Each row was made from one small tree. Brackets hold a mark, then the marks that hang from it, in alphabetical order. Every link used is in the known rows. Write each row's tree.
Known rows:
{fozuz {litu {fevig pomol} nuza}}: [ 29.3 -10.7  14.6   4.8  53.6 -35.8   8.2  12.5 -25.1 -13.2 -10.5  18.7
 -23.8  10.3  34.5  21.1 -27.1  -3.8 -18.5]
{surem nuza}: [ 13.2 -26.7  -4.7 -10.8  19.1 -18.4  12.5  11.4 -14.3   0.6 -15.7  10.5
  -4.3 -17.1  17.8  26.5 -36.7 -10.0 -19.9]
{surem {nuza {litu tini}}}: [ 11.7 -15.0  -8.6 -16.9  15.8 -14.8  28.7  -3.7 -12.7   4.0 -14.1  16.3
  -9.0 -16.8  21.9  16.7 -27.6 -17.6 -35.0]
{surem {nuza {litu fozuz tini}}}: [ 18.0  -7.0  -9.5 -23.1  27.3 -16.4  22.9   8.3  -9.7   3.0 -14.0  14.7
  -8.6 -15.1  19.1  22.0 -26.4 -15.2 -39.4]
{nuza litu}: [ 11.3 -22.0  -4.1  -6.5  12.4 -16.7  15.4   9.0 -23.6  -1.7 -10.0   7.3
 -14.4  -3.0  20.4  13.1 -25.5  -8.8 -21.8]
{fevig {litu fozuz nuza tini} pomol}: [ 30.8  -8.5   3.2  -9.2  75.7 -23.8   5.4   1.8 -31.3 -10.1 -16.8  24.7
 -18.5   1.7  21.9  18.0  -5.3  -7.7 -20.8]
{nitav {segu {midob {fozuz {litu tini}}}}}: [ 36.6 -17.3  -9.0  -2.7   7.1  -3.3  10.0  -3.4 -14.4 -11.0  -3.4  -1.8
  -1.1   2.3   4.2  21.7 -32.4   0.2  12.6]
{sagu {nuza {litu {fevig pomol} fozuz} surem}}: [ 23.3 -14.7  -5.9  -7.0  43.0 -32.6  10.3  25.4 -23.3  -7.7 -23.0   3.8
 -10.0   7.2  26.6  29.8 -22.7  -2.7 -42.6]
{segu {midob {fozuz {litu fevig tini}}}}: [ 38.3  -8.0   0.1  -1.1  18.9 -13.0  23.3 -29.8  -9.7  -9.8  -2.4   4.1
  -8.0  -0.3   4.6  17.9 -46.1  11.2   7.3]
{segu {midob {fozuz {litu tini}}}}: [ 34.3 -14.2  -2.5  -2.9  15.2  -7.7  25.2 -23.2 -13.8  -4.8  -2.6   4.2
  -5.6  -4.4  -2.5  15.4 -44.6  10.6   7.7]
{litu {fevig pomol} fozuz {nuza surem} tini}: [ 43.1  21.3   3.7 -16.9  79.3 -46.7  -2.2 -13.8  -8.1 -14.4 -18.1  10.9
  -0.5  15.1  29.5  22.0 -22.9  -9.5 -27.0]
{fevig {litu fozuz nuza} pomol}: [ 30.2 -19.8   3.8  -4.4  74.8 -27.2  -1.7  26.7 -37.6 -11.2 -19.0  21.1
 -23.3  -0.4  23.8  23.8 -13.4  -4.4 -19.0]
{fozuz {litu fevig nuza tini}}: [ 36.1   1.3  14.2   0.1  39.7 -28.6  13.8 -15.1 -13.1  -7.9  -5.7  21.9
 -16.3  11.8  32.4  14.7 -22.2  -9.3 -20.8]
{fevig {litu fozuz {nuza surem} tini} pomol}: [ 34.9  -5.4  -0.1 -11.3  78.9 -26.7   5.3   6.3 -29.1  -7.8 -21.3  23.2
 -10.4   6.0  21.2  16.2 -12.5  -8.1 -24.2]
{surem {nuza {litu {fevig pomol} fozuz tini}}}: [ 18.9  -0.5  -6.9 -20.8  44.1 -26.0  21.0   1.7  -9.0  -6.7 -15.8  14.8
 -13.4  -9.7  27.1  25.6 -26.8 -13.7 -39.9]
{segu midob}: [ 22.6 -18.2  -2.4 -11.7  20.3 -12.4  -2.1 -27.2 -18.8  -6.8  -7.4  -0.6
   2.4  -8.6  14.0  16.0 -43.4   7.2   5.7]
{nuza {litu fevig fozuz tini} surem}: [ 34.2  13.0  -7.8 -20.9  38.2 -27.3  11.6  -8.1  -5.0  -6.5 -14.9   5.5
  -1.8  13.5  23.7  14.1 -28.1  -7.9 -32.8]
{litu fevig fozuz {nuza surem} tini}: [ 51.1  22.9   4.1 -18.1  61.3 -42.1  -3.8 -16.3  -0.4  -9.1 -14.8   9.8
   2.8  13.8  28.9  21.0 -26.2  -9.1 -27.3]
{surem {nuza {litu fevig tini}}}: [ 16.4  -6.1  -5.7 -15.6  20.7 -20.8  25.5  -9.6  -7.6  -1.9 -13.6  15.7
 -11.5 -12.7  29.8  20.7 -30.5 -17.5 -34.4]

Which tree is each row?
[ 28.3  11.7  -8.1 -20.5  52.7 -31.8  14.1  -4.6 -10.7 -11.2 -17.8   5.8
  -2.8  14.2  23.5  15.6 -26.1  -6.9 -33.2]
{nuza {litu {fevig pomol} fozuz tini} surem}
[ 40.1  -6.7   3.7  -9.6  53.4 -18.3   2.4  -0.3 -21.8  -2.9 -12.3  24.2
 -15.8   0.9  20.9  16.2  -9.4 -10.2 -20.8]
{fevig {litu fozuz nuza tini}}
[ 29.7   1.2  14.3   0.0  54.7 -32.8  15.4 -12.3 -19.1 -12.1  -8.6  22.5
 -18.7  12.5  32.9  16.5 -20.1  -7.2 -20.6]
{fozuz {litu {fevig pomol} nuza tini}}
[ 31.4   0.1   0.9 -11.1  36.4 -30.1   9.6 -20.3 -12.6   1.2 -15.0  13.4
   6.3   3.7  20.4   7.6 -24.0 -14.6 -20.0]
{litu {nuza surem} tini}
[ 32.4  10.4   6.1  -8.3  60.6 -45.0   7.9 -31.6 -12.1 -11.6 -18.2  13.1
  -0.3  12.4  34.3  14.1 -25.3 -12.2 -19.3]
{litu {fevig pomol} {nuza surem} tini}
[ 22.7 -20.7  -8.7  -8.1  27.9 -24.1  11.8  33.0 -23.6   0.1 -21.0   4.2
  -5.2   2.3  17.8  25.5 -22.5  -4.0 -41.9]
{sagu {nuza {litu fozuz} surem}}
[ 21.7   6.8  -2.7 -16.7  50.1 -27.0  13.1 -11.3 -13.8 -14.0 -10.2   8.0
 -14.9   8.1  26.4  18.5 -16.7  -9.1 -29.0]
{nuza {litu {fevig pomol} fozuz tini}}
[ 15.4 -16.1  -5.5 -11.6  18.3 -23.8  20.0   9.4 -11.8  -1.2 -15.2  13.0
 -15.7 -14.2  31.5  24.8 -36.6 -14.2 -33.2]
{surem {nuza {litu fevig}}}
[ 13.0  -2.1  -1.1  -8.8  34.5 -24.6  19.6 -24.3 -17.2 -11.4 -10.5  10.3
 -15.1   5.9  29.5  12.7 -17.9 -11.1 -23.6]
{nuza {litu {fevig pomol} tini}}
[ 26.8 -14.6   1.2  -3.8  63.2 -25.3  12.8  -6.5 -32.6  -5.8 -21.3  25.5
 -10.9   3.8  25.6  10.0 -14.3 -10.1 -17.4]
{fevig {litu {nuza surem} tini} pomol}
[ 17.9  -8.6  -6.8  -7.6  35.2 -33.0  14.3   7.4 -20.1  -9.8 -19.8   3.2
  -8.1   9.4  28.7  14.8 -36.0  -6.6 -25.1]
{nuza {litu {fevig pomol}} surem}
[ 23.4   0.6  -6.9 -21.0  32.2 -22.2  19.9  -0.3  -4.7  -2.8 -13.6  14.6
 -12.1 -10.2  26.9  24.8 -28.5 -15.2 -40.0]
{surem {nuza {litu fevig fozuz tini}}}
[ 18.4 -17.6  -1.7  -5.1  40.6 -29.1  10.1  21.5 -25.5 -10.1 -17.4   5.0
 -18.7   2.4  28.0  32.8 -15.1  -4.1 -39.7]
{sagu {nuza {litu {fevig pomol} fozuz}}}
[ 33.0 -15.6   7.4   0.7  35.2 -27.3  10.8  24.5 -23.5  -0.3 -13.2  17.4
 -10.7   7.4  22.3  13.9 -33.8  -4.9 -21.4]
{fozuz {litu {nuza surem}}}
[ 21.0 -28.7   5.1   2.5  59.7 -25.6   5.0  13.7 -40.4  -8.8 -19.1  23.1
 -24.2  -3.1  28.1  18.1 -14.0  -7.4 -13.0]
{fevig {litu nuza} pomol}
[ 21.8  -6.0   9.4  -0.6  45.6 -23.4  17.8 -17.1 -17.3 -15.4  -7.1  16.7
 -15.1  15.2  25.5  17.6 -21.6  -2.1 -13.1]
{fozuz {litu {fevig pomol} tini}}
[ 40.0   4.4  10.9  -1.0  42.4 -32.2  14.5 -11.2 -11.0  -6.1 -10.5  19.6
  -9.6  15.6  30.9  12.6 -28.3  -8.4 -23.1]
{fozuz {litu fevig {nuza surem} tini}}
[ 44.3  -3.4   0.2 -11.5  56.2 -20.6   2.9   4.4 -19.4  -1.2 -17.0  22.8
  -8.2   5.2  20.9  14.6 -15.1 -10.1 -23.5]
{fevig {litu fozuz {nuza surem} tini}}
[ 19.2  -1.2  -1.2  -9.4  19.9 -21.3  18.9 -26.5 -11.0  -7.3  -7.7  10.3
 -13.7   5.1  29.5  11.6 -19.9 -12.0 -24.1]
{nuza {litu fevig tini}}
